(in the rows, 128 means zero)
Known rows, with every step that occurs
vode-pefop: [129 132 126 119 102 111 168 106 149 112 104 110 115 111 129 178 105 132
 125 102 132]
vode-kamodof-zadus-pefop-silipit: [115 122 186 101 116 135 182 203 110 122 184  97  69 123 120  93  99 132
 113 150 135]
teda-kamodof: [116 131 130 137 147 100 130 139 118 123 105 119 116 146 140 140  82 161
 148 109 123]
dumem-kamodof-teda-pefop: [ 59  98 148 161 163 112 141 130 111  91  97 151 119 159 128 107  73 174
 180 109 126]
zadus-pefop-vode-vopu-teda-kamodof: [ 84 107 101 149  98 103 151 148 148 102 120 116  32 179 151 177  90 149
 157 149 154]
zadus-pefop-vode: [104 113  98 143 126 152 149 128 104 119 155 174  86 198 131 123 142 104
 119 155 127]
vode-kamodof-dumem: [108 138 120  93 132  90 172 146  85  93 117  82 106  48 124  83  87 137
 104 114 167]
pefop-zadus: [112 145 169 109 119 119 136 176 139 137 158 113 105 110 104 109 151 132
 126 121 150]
dumem-kamodof-teda-vopu-zadus: [ 66  95 185 173 127 108 140 144 148 119  97 123 120 118 126 103 154 167
 174 117 113]
teda-pefop: [102 139 136 148 150 134 125 121 121 108 104 158 121 165 155 152 102 143
 146 130 117]
dumem-kamodof-teda-vopu-zadus-pefop: [ 37  66 187 201 124 131 171 151 141 115  89 159 109 142 142 109 140 172
 162 143  94]
dumem-kamodof-zadus-pefop-vode-vopu: [ 72  61 109 126  82 126 136 172 146 124 133 143  13 184 139 104  64 150
 130 126 159]
vopu-zadus-pefop-silipit: [112 124 204 143 127 157 180 177 150 154 185 125  91 151 136 150 196 124
 139 169  79]
vode-vopu-teda-kamodof-zadus-pefop: [ 84  80 144 143  85  93 130 176 164 112 107  86  45 110 159 170  23 188
 144 136 136]
vopu-teda-kamodof-zadus: [135 121 156 136 130  97  87 155 149 121 128  76  91  95 130 138  51 170
 146 132 141]
vopu-teda-pefop-vode-kamodof: [121 169 114 137 135 138 144 126 129  56 130 119  74 171 133 150 130 110
 146 166 193]
teda-vopu-zadus-pefop-vode-kamodof-dumem: [ 65 133 134 137 120 116 189 155  91  93 120 131  58 115 154  96 155 121
 108 148 146]
vode-kamodof: [129 139 124 114 116 120 170 146 122  92 115 104 120 116 126 119 123 128
 116 129 165]
vode-pefop-teda: [126 138 131 120 105 109 186 123 168  86 131  90 120 107 103 161 117 123
 136  82 175]
vopu-teda-pefop-silipit: [126 163 197 139 158 145 125 140 145 124 165 110  91 145 130 156 139 127
 176 175 120]
pefop-vode: [131 140  97 114 132 130 118 123 112 123 163 135  98 172 117 119 154  99
 132 129 150]
dumem-kamodof-zadus-pefop: [ 89  64 155 159 117 153 133 165 138 133 113 163  76 150 136  87  53 164
 119 147 120]
dumem-kamodof: [114 103 139 149 130 140 133 135 145 127 102 144 104 149 124  99 106 146
 142 131 139]

Rows
[ 83  86 141 142 140 107 144 135 118 112 119 119 126 123 102  84 100 159
 162 106 135]
dumem-kamodof-teda
[100 107 162 173 115 154 184 166 174 100 153 135 118 143 129 147 176 130
 130 140 132]
vopu-zadus-pefop-teda
[ 55 124  93 109 125  73 137 127 104  86 144 115  79 174 135 152 106 141
 177  83 155]
kamodof-teda-pefop-vode-vopu
[130 133 143 152 137 108 118 133 147 113 109  96 109 119 132 157  91 156
 158 142 138]
vopu-teda-kamodof
[117  90 152 130 120 128 100 158 145 135 122 124  87 126 123  82  66 160
 130 121 142]
dumem-kamodof-zadus
[107 166 101 119 144 127 158 132 100  67 128 145  81 199 142 133 122 115
 137 131 179]
teda-pefop-vode-kamodof
[106  96 157 163 125 121 118 164 140 118 119 114  80 119 145 145  38 173
 136 155 119]
vopu-teda-kamodof-zadus-pefop
[ 53 106 173 167 107 112 210 163 118  81 102 120 124 111 143 127 158 153
 138 138 120]
vode-kamodof-teda-vopu-zadus-pefop
[105 128 123 141 104 149 201 163 135  85 150 136  74 181 140 144 186 111
 110 162 151]
vopu-zadus-pefop-vode-kamodof
[111 118 131 135  98  80 131 146 172 109  94  69  75 108 144 182  77 171
 166 121 155]
vode-vopu-teda-kamodof
[119 129 150 111 114  73 157 155 158  88 127  63  91 101 113 155  29 170
 144  50 173]
vode-pefop-teda-kamodof-zadus
[112 152 167 100  91  99 177 154 158 123 133  93  93  93 104 158 128 137
 123  95 158]
vode-pefop-zadus
[ 80  95 148 151  77 124 198 179 200  97 137 106  84 131 144 173 160 144
 139 119 150]
vode-vopu-zadus-pefop-teda
[105 138 153 147 130 126 133 136 141 106 122 127 133 126 118 104 141 123
 149 112 162]
pefop-teda-vopu
[ 59 154 173 107 136  84 187 189 101  66 141  96 110 109 107 106 114 159
 153  98 176]
vode-kamodof-teda-pefop-zadus
[ 84 145 140 123 116  91 168 147 109  78 145  88 106 129 118 113 196 121
 152 113 166]
pefop-vode-kamodof-teda-vopu-zadus
[ 64  92 160 161 138 106 132 129 113 117  90 137 124 124 116  73 105 162
 172 111 129]
dumem-kamodof-teda-vopu
[ 53 105 143 167 123 122 155 137 108 110 150 152 105 168 134 127 188 124
 151 137 104]
kamodof-teda-vopu-zadus-pefop-vode
[ 81  98 165 158 116 141 133 167 135 111 133 145 104 127 132  91  87 140
 128 126 143]
kamodof-zadus-pefop-teda-vopu
[101 103 157 169 114 154 168 151 156 126 127 152 112 146 154 161 165 138
 119 160  90]
vopu-zadus-pefop
[114 141 135 130 123  84 189 132 155  81 108  83 110 124 116 173  72 157
 154  62 169]
vode-pefop-teda-kamodof
[117 115 204 139 139 123 129 190 135 144 178  89  58 127 125 130  68 163
 155 166 106]
vopu-teda-kamodof-zadus-pefop-silipit
[112 128  83  95  93 100 130 134 137 118 149 110  65 163 130 144 139 115
 139 109 168]
pefop-vode-vopu
[ 81 143 112 111 126  89 159 132  74  76 139 104 110 137 104  84 147 115
 150 108 178]
pefop-vode-kamodof-teda-vopu
